Each row was made from one small tree. The marks that hang from a mark follow it in brackets, in the order of their numbers. Every link used is in the known rows. Write each row's tree.
Known rows
k_806{k_458{k_364{k_253} k_720{k_897}}}: [-0.76  0.03  0.74 -1.94 -1.97 -1.80 -0.13  0.01 -0.05  1.27 -0.47 -0.01
  1.50  0.19  0.75  0.50  0.79  0.29 -0.02 -0.96]
k_720{k_458{k_364{k_253} k_806}}: [-0.25  0.27 -0.47  0.15  1.31  0.31  0.88  1.87 -0.48 -0.02 -0.02  1.99
  1.76 -0.36  1.12 -0.08  1.42 -0.24 -0.76 -0.31]
k_364{k_253{k_856} k_458{k_720}}: [ 2.36  0.13 -1.13  0.62 -1.95 -0.67  0.13  0.61  0.06  0.85 -1.01 -1.05
  0.38  0.44 -1.53  1.70 -1.05 -0.62  0.82  1.34]
k_253{k_364{k_458{k_720}} k_856}: [ 1.21 -0.63  0.41 -0.45 -1.68 -1.18  0.30 -2.27 -0.77 -0.76 -1.24 -1.75
 -2.12  1.54 -0.80  0.68 -1.58 -0.95  1.07  0.71]
k_458{k_806}: [ 0.23 -0.59  0.00  0.38  1.39  0.37 -0.42  0.16 -0.02 -0.86  0.94  0.46
  0.58 -1.70 -0.43 -0.08 -0.70  0.69 -0.88 -0.17]
k_514{k_856}: [ 0.60 -0.91  0.24  0.47 -0.55  1.84 -0.68 -0.47  0.52  0.63  1.83 -0.91
 -2.89 -0.01 -1.52 -1.09 -0.91  0.13 -0.36  1.31]
k_720{k_897}: [-0.96 -0.50  0.51 -1.58  0.19  0.52 -1.69 -0.29  1.53 -0.07  1.04 -1.52
 -0.19 -0.15 -0.64 -0.52 -0.13  0.71 -0.72 -0.31]
k_720{k_458{k_364{k_253{k_856}} k_806}}: [ 0.79  1.18 -0.05 -0.36  0.91  0.02  1.03  1.57 -0.76 -0.22 -0.47  1.99
  0.89  0.72  1.52 -0.83  0.97 -0.57 -0.53  0.22]
k_720{k_458{k_806}}: [-1.74  0.10  0.82  0.09  2.52  1.13 -0.13  0.42 -0.51 -0.76  0.71 -0.06
  0.22 -1.64  0.47 -1.17 -0.76  0.49 -1.17 -0.28]
k_856{k_253{k_364{k_458{k_720 k_806}}}}: [ 0.42  0.42 -0.13  2.34 -0.05 -0.68  0.41 -1.95  0.19 -0.58 -1.83 -0.82
 -1.26 -0.48 -0.34  1.54 -0.74 -0.71  2.17 -0.24]
k_897{k_720{k_458}}: [-2.82 -0.07  0.65 -0.37  1.83  1.93 -0.58  0.04 -0.34 -0.08  2.28 -1.36
 -1.11 -0.76  0.39 -2.44 -1.06  1.08 -0.90 -0.25]
k_458{k_364{k_253} k_720{k_897} k_806}: [-0.74  0.22  0.52 -1.27 -0.59 -1.22 -0.66  0.89 -0.15  0.30 -1.19  1.72
  2.92 -0.75  0.99  0.90  1.12  0.60 -0.03 -0.90]
k_514{k_856{k_253{k_364}}}: [ 1.51  0.15  0.20  1.89 -0.64  1.82 -0.54 -1.93  1.56  0.47  0.74 -1.89
 -5.70  1.51 -0.54 -0.78  0.11 -1.08  2.00  1.14]
k_720{k_458}: [-1.24 -0.50  0.55 -0.27  1.49  1.49 -0.17  0.03  0.09 -0.41  1.31 -1.37
 -0.67 -0.34 -0.46 -1.11 -0.71  0.00 -1.27  0.23]
k_514{k_856{k_253}}: [ 1.73  0.45 -0.38  2.50 -0.68  2.33 -0.63 -0.54  1.80  1.16  1.38 -1.24
 -3.94  0.36 -1.45 -0.84 -0.37 -0.33  0.91  1.42]
k_458{k_364 k_720{k_897} k_806}: [-1.81 -0.33  1.37 -1.65 -0.20 -1.24 -0.58 -0.47 -0.86 -0.66 -0.84  1.60
  2.29 -0.73  0.68 -0.18  0.33  1.14 -0.60 -1.24]
k_897{k_720{k_458{k_364}}}: [-2.52 -0.52  0.19 -0.94  1.02  1.00  0.21 -0.09 -0.79 -0.20  2.04  0.43
 -0.03  0.28  1.00 -2.16  0.32  0.94 -1.25 -0.73]
k_720{k_458{k_364}}: [-0.80 -0.87  0.04 -0.58  0.97  0.56  0.88 -0.05 -0.51 -0.49  1.13  0.48
  0.33  0.74  0.15 -0.91  0.51 -0.18 -1.44 -0.14]
k_856{k_253{k_364{k_458}}}: [ 1.42 -0.24 -1.58  1.87 -0.25  0.24  0.29 -1.75  1.86 -0.16 -0.29 -2.21
 -2.87  1.12 -1.09  1.20  0.22 -1.27  1.69  0.09]
k_856{k_253{k_364{k_458{k_806}}}}: [ 1.09  0.33 -1.18  2.31  0.76 -0.17  0.33 -1.51  1.18 -0.60 -1.02 -0.83
 -2.02  0.06 -0.20  1.06  0.19 -0.90  1.74 -0.51]

Write each row's tree
[ 1.20  0.64 -0.37 -0.65 -0.22  0.38  0.81  1.49 -0.02  0.21  0.22  0.77
 -0.03  2.14  0.63 -0.54  1.02 -1.02 -0.45  0.81] | k_720{k_458{k_364{k_253{k_856}}}}
[ 3.07 -0.06 -1.17 -0.46 -1.33 -0.50  0.34  1.05  0.45  0.13  0.53  1.14
  0.34  1.96 -0.37  0.51  1.27 -0.79 -0.03  0.85] | k_458{k_364{k_253{k_856}}}
[-1.22 -0.26  0.47 -0.31  2.04  0.28  1.24  0.29 -1.12 -0.87  0.42  1.71
  1.05 -0.34  1.25 -1.12  0.45  0.21 -1.56 -0.71] | k_720{k_458{k_364 k_806}}
[ 2.69  0.06 -0.24 -0.40 -1.93 -1.00  0.40  0.73 -0.69  0.34 -0.22  1.14
  0.90  1.54 -0.33  0.93  0.46 -0.44  0.14  0.95] | k_458{k_364{k_253{k_856}} k_720}
[ 1.55 -0.18 -1.39  0.38  0.39 -0.70  0.69  1.67 -0.08 -0.08  0.31  2.43
  2.25 -0.51  0.20  1.08  1.66  0.02 -0.25 -0.25] | k_458{k_364{k_253} k_806}
[ 0.81 -0.15 -0.52  1.99 -0.92 -0.31  0.18 -2.09  0.74 -0.11 -1.18 -2.09
 -2.13  0.71 -1.13  1.58 -0.55 -1.09  1.98  0.29] | k_856{k_253{k_364{k_458{k_720}}}}
[-2.16 -0.21  0.63 -0.51 -0.34 -0.91 -0.83 -0.74 -0.06 -0.22 -1.44 -0.59
  1.50 -1.73 -0.33  0.64 -1.15  0.87 -0.29 -0.85] | k_364{k_458{k_720{k_897} k_806}}
[-2.51 -0.22  0.90 -2.17  0.49  0.45 -0.41 -0.40  0.37 -0.24  0.46 -0.28
  0.28  0.95  0.92 -1.33  1.02  0.31 -1.38 -0.97] | k_720{k_458{k_364} k_897}
[-3.31  0.49  0.76 -0.07  2.91  1.71 -0.48  0.34 -0.91 -0.54  1.58 -0.15
 -0.11 -1.92  1.19 -2.52 -1.12  1.56 -1.02 -0.85] | k_897{k_720{k_458{k_806}}}
[-0.16 -0.90  0.57 -0.07  0.21 -1.11  0.63 -0.21 -1.91 -0.76 -0.27  2.17
  2.31 -0.95  0.12  0.36 -0.06  0.83 -0.84 -0.58] | k_458{k_364 k_720 k_806}
[ 2.13  0.52  0.06 -0.15 -1.00 -1.35  0.66  0.97 -1.41 -0.27 -0.98  2.45
  1.92  0.39  0.64  0.66  0.42 -0.20  0.25  0.49] | k_458{k_364{k_253{k_856}} k_720 k_806}
[-0.26  0.93 -0.34 -0.82  0.17  0.73  0.45  1.30 -0.53  0.40  1.17  0.64
 -0.40  1.71  1.47 -1.91  0.92  0.10 -0.33  0.20] | k_897{k_720{k_458{k_364{k_253{k_856}}}}}
[-0.43 -0.77  0.33  0.50  0.05 -1.25  0.36 -1.78 -1.16 -0.99 -1.53 -0.57
 -0.30 -0.94 -0.06  1.18 -1.22 -0.24  0.82 -0.42] | k_253{k_364{k_458{k_720 k_806}}}
[ 2.85  0.16 -2.01  0.44 -1.06 -0.20  0.16  0.86  1.20  0.60 -0.16 -1.08
 -0.57  1.02 -1.43  1.28 -0.23 -0.97  0.42  1.22] | k_364{k_253{k_856} k_458}
[-2.09 -0.35  2.09 -1.97 -0.85 -0.77 -1.27 -1.22  0.04  0.39  0.13 -1.95
 -0.08 -0.86 -0.10 -0.70 -1.28  1.02 -0.51 -1.01] | k_806{k_458{k_720{k_897}}}
[-2.02  1.01  0.37 -1.45  1.18  0.12 -0.21  1.53  0.54  0.14 -0.61  1.17
  1.86 -0.15  1.83 -0.52  1.86  0.11 -0.58 -1.06] | k_720{k_458{k_364{k_253} k_806} k_897}
[ 1.16 -0.57 -1.26  1.12 -1.48 -0.34  0.00  0.76  0.35  1.02 -0.60 -1.21
  1.26 -0.83 -1.76  2.37 -0.53 -0.32  0.51  0.82] | k_364{k_253 k_458{k_720}}
[-2.07  0.60 -0.40 -0.16  1.78  0.56  0.47  1.72 -0.91  0.21  0.99  1.82
  1.46 -0.87  2.02 -1.21  1.09  0.87 -0.57 -0.90] | k_897{k_720{k_458{k_364{k_253} k_806}}}
[ 2.39  0.54 -1.65  0.93 -0.13 -0.51  0.33  1.24  0.60  0.11 -0.88  0.20
  0.35 -0.26 -0.58  1.07 -0.27 -0.54  0.48  0.79] | k_364{k_253{k_856} k_458{k_806}}
[ 0.53  0.83 -0.13 -0.97 -2.26 -0.70 -1.06  0.18  1.14  1.10 -1.57 -1.63
  0.23  0.70 -0.83  1.01 -0.38 -0.40  0.80  0.77] | k_364{k_253{k_856} k_458{k_720{k_897}}}
[-1.95  0.03  1.81 -1.21  0.55 -0.21 -1.58 -0.41 -0.36 -0.43 -0.54 -0.09
  1.31 -1.91  0.24 -0.26 -1.02  1.33 -0.34 -0.82] | k_458{k_720{k_897} k_806}
[ 1.00 -0.17 -0.30  0.38 -0.30 -1.10  0.56  0.99 -1.24  0.14 -0.42  2.35
  2.86 -1.14  0.18  1.39  0.85  0.21 -0.07 -0.15] | k_458{k_364{k_253} k_720 k_806}
[ 0.96  0.07  0.11  2.61 -2.03  0.84  0.20 -2.59  0.82  0.97 -1.02 -2.38
 -4.73  1.15 -1.26  0.70 -0.97 -1.13  2.51  1.22] | k_514{k_856{k_253{k_364{k_458{k_720}}}}}
